Each row was made from one path, in order. Every step used is in the known rows, and no mark comes twice. Write each row's path.
Known rows:
nali > biri > busi: [ 6.062  1.218  2.432 -2.906 -0.867 -1.114  0.530 -0.152 -2.980  2.690
 -2.113 -0.248  0.381  1.294  0.903 -0.739]
nali > biri > dero: [ 5.328  1.313  0.354 -1.559 -0.539 -0.668 -0.558 -1.651 -3.605  1.933
 -1.897  0.252  0.411  0.390  0.918 -0.408]
biri > busi > fiki: [ 2.852 -0.055  1.983 -2.203 -1.246 -0.918 -0.913  2.977  0.440  1.865
 -2.144 -1.505  1.634  3.088 -2.572 -0.634]
nali > fiki > busi: [ 3.501 -0.399  2.111 -1.835  1.058 -1.856 -0.001  3.602  0.784  0.337
 -2.797 -1.723 -0.403  3.095  0.102 -0.741]
biri > nali > fiki > zavuri: [ 3.281  0.100  0.698 -3.174 -0.335 -0.016  0.376  2.048  1.915  0.501
 -3.324 -0.216 -0.073  3.669  0.434 -0.495]
nali > biri: [ 3.143  1.020  1.046 -1.818 -0.103 -0.435  0.477 -1.095 -2.470  0.999
 -0.624  0.880 -0.324  0.360  1.933 -0.451]
dero > biri: [-2.255 -0.757  2.089 -0.912  1.598 -0.650  1.036 -1.138 -0.287  0.205
 -0.372  0.159 -0.056 -0.653 -0.161  0.278]
busi > biri: [ 0.999  0.588  1.008 -0.594 -0.135 -0.957 -0.645  0.131  0.478  0.965
 -3.734 -1.363  1.055  1.063  2.407 -0.616]
fiki > busi > biri > nali: [ 0.953  1.338  2.416 -2.514  1.173 -1.878 -0.940  0.537  0.058  0.605
 -4.473 -1.110  0.720  3.556  3.208 -1.130]
tetek > zavuri > fiki > busi > biri: [ 1.289 -0.717 -0.383  1.144 -1.595 -3.160  1.259 -2.510  1.143  0.096
  2.676 -0.393 -0.799  1.419  0.451 -0.318]
zavuri > fiki: [ 2.891 -1.666 -0.743 -0.102 -1.225 -1.845  0.626 -2.523  0.763  0.121
  3.353  0.069 -1.247 -1.142 -0.905  0.433]
zavuri > fiki > busi > biri > dero: [ 4.894 -0.938 -0.036 -0.965 -0.987 -3.838 -0.942 -2.396  0.218  0.960
 -0.183 -1.566 -0.389  0.234  0.454 -0.338]
fiki > nali > biri: [ 1.511  0.443  2.689 -2.523  0.272 -1.046 -0.111 -0.527 -0.842  1.197
 -2.389 -0.261 -0.576  2.317  3.300 -0.975]
dero > biri > nali > fiki > zavuri: [ 0.323 -0.669  2.596 -3.455  1.274 -0.618  1.353  0.361  1.227  0.646
 -3.023  0.022 -0.102  2.250  0.174 -0.112]
busi > fiki: [-1.145 -0.356  0.156 -1.077 -0.263 -0.127 -1.326  2.199  1.379 -0.243
 -0.575 -0.120  0.976  2.312 -1.506 -0.325]
dero > biri > nali > fiki: [ 0.396 -0.334  4.480 -3.014  2.560 -0.512  1.527  0.824  0.112  1.074
 -3.354 -0.110  0.165  2.911  0.609 -0.107]

Which path is each row?
[ 3.682 -0.816  1.538 -0.313 -2.327 -2.888  1.954 -2.670  0.194  1.751
  2.391 -0.301 -1.017  2.337  0.327 -0.476]
tetek > zavuri > fiki > nali > biri > busi
[ 5.197  0.613  0.763 -3.994 -2.269 -1.247 -0.462  0.767 -0.941  2.129
 -2.149 -0.215  0.718  2.062 -0.419 -0.956]
nali > biri > busi > fiki > zavuri
[ 5.641  0.142  2.347 -1.977  0.681 -2.622 -1.076  3.445  0.381  1.545
 -6.069 -2.910  0.722  3.775  0.980 -1.126]
nali > fiki > busi > biri > dero
[ 2.075 -1.991  0.813 -0.932 -1.033 -2.389  0.237 -2.262  1.699  0.469
  1.845 -0.691 -1.523  0.467  0.477 -0.057]
zavuri > fiki > nali
[ 1.505  0.176  1.946 -2.918 -0.360 -1.055 -2.057  1.420 -0.059  1.313
 -3.237 -0.674  0.952  4.218  0.513 -1.086]
busi > fiki > nali > biri > dero
[ 3.836  0.987  3.463 -2.701  0.824 -0.863 -0.159  2.292  0.772  1.834
 -6.689 -1.644  1.307  4.665  3.034 -1.013]
busi > biri > nali > fiki
[ 2.501  0.944  0.847 -1.101  0.236 -2.528 -1.916  0.136 -0.659  0.999
 -4.420 -2.012  1.046  1.812  1.676 -0.967]
fiki > busi > biri > dero
[ 5.837 -1.270  2.431 -2.793 -1.484 -3.107  0.580 -2.344 -0.225  2.179
  0.475 -0.909 -1.270  1.334  1.052 -0.549]
zavuri > fiki > nali > biri > busi
[ 2.048 -0.281  3.121 -2.875 -0.977 -1.418 -1.250  3.127  1.136  2.122
 -3.410 -2.106  1.416  4.400 -1.436 -1.019]
biri > busi > fiki > nali
[ 3.192  0.708  3.351 -3.233  1.673 -0.867  0.255  2.881  0.423  0.742
 -3.866 -0.658  0.075  5.205  1.283 -0.816]
biri > nali > fiki > busi
[ 3.269  0.805  0.383 -0.252 -0.632 -1.063 -1.702 -0.279 -0.679  1.859
 -4.942 -1.878  1.760  1.040  1.305 -0.582]
busi > biri > dero
[ 5.232  0.967  2.561 -3.579 -1.063 -1.207 -0.303  1.278 -2.065  2.530
 -2.453 -0.358  1.001  2.809 -0.111 -0.954]
nali > biri > busi > fiki
[ 3.491  0.671  1.603 -3.114 -0.453 -0.923 -0.327  1.733  1.967  1.405
 -6.432 -1.508  1.014  3.928  2.694 -1.012]
busi > biri > nali > fiki > zavuri
[ 0.170 -0.048  2.292 -3.151 -0.074 -1.006 -1.361  1.751  0.668  0.750
 -2.383 -0.347  0.547  4.212  1.128 -1.119]
busi > fiki > nali > biri
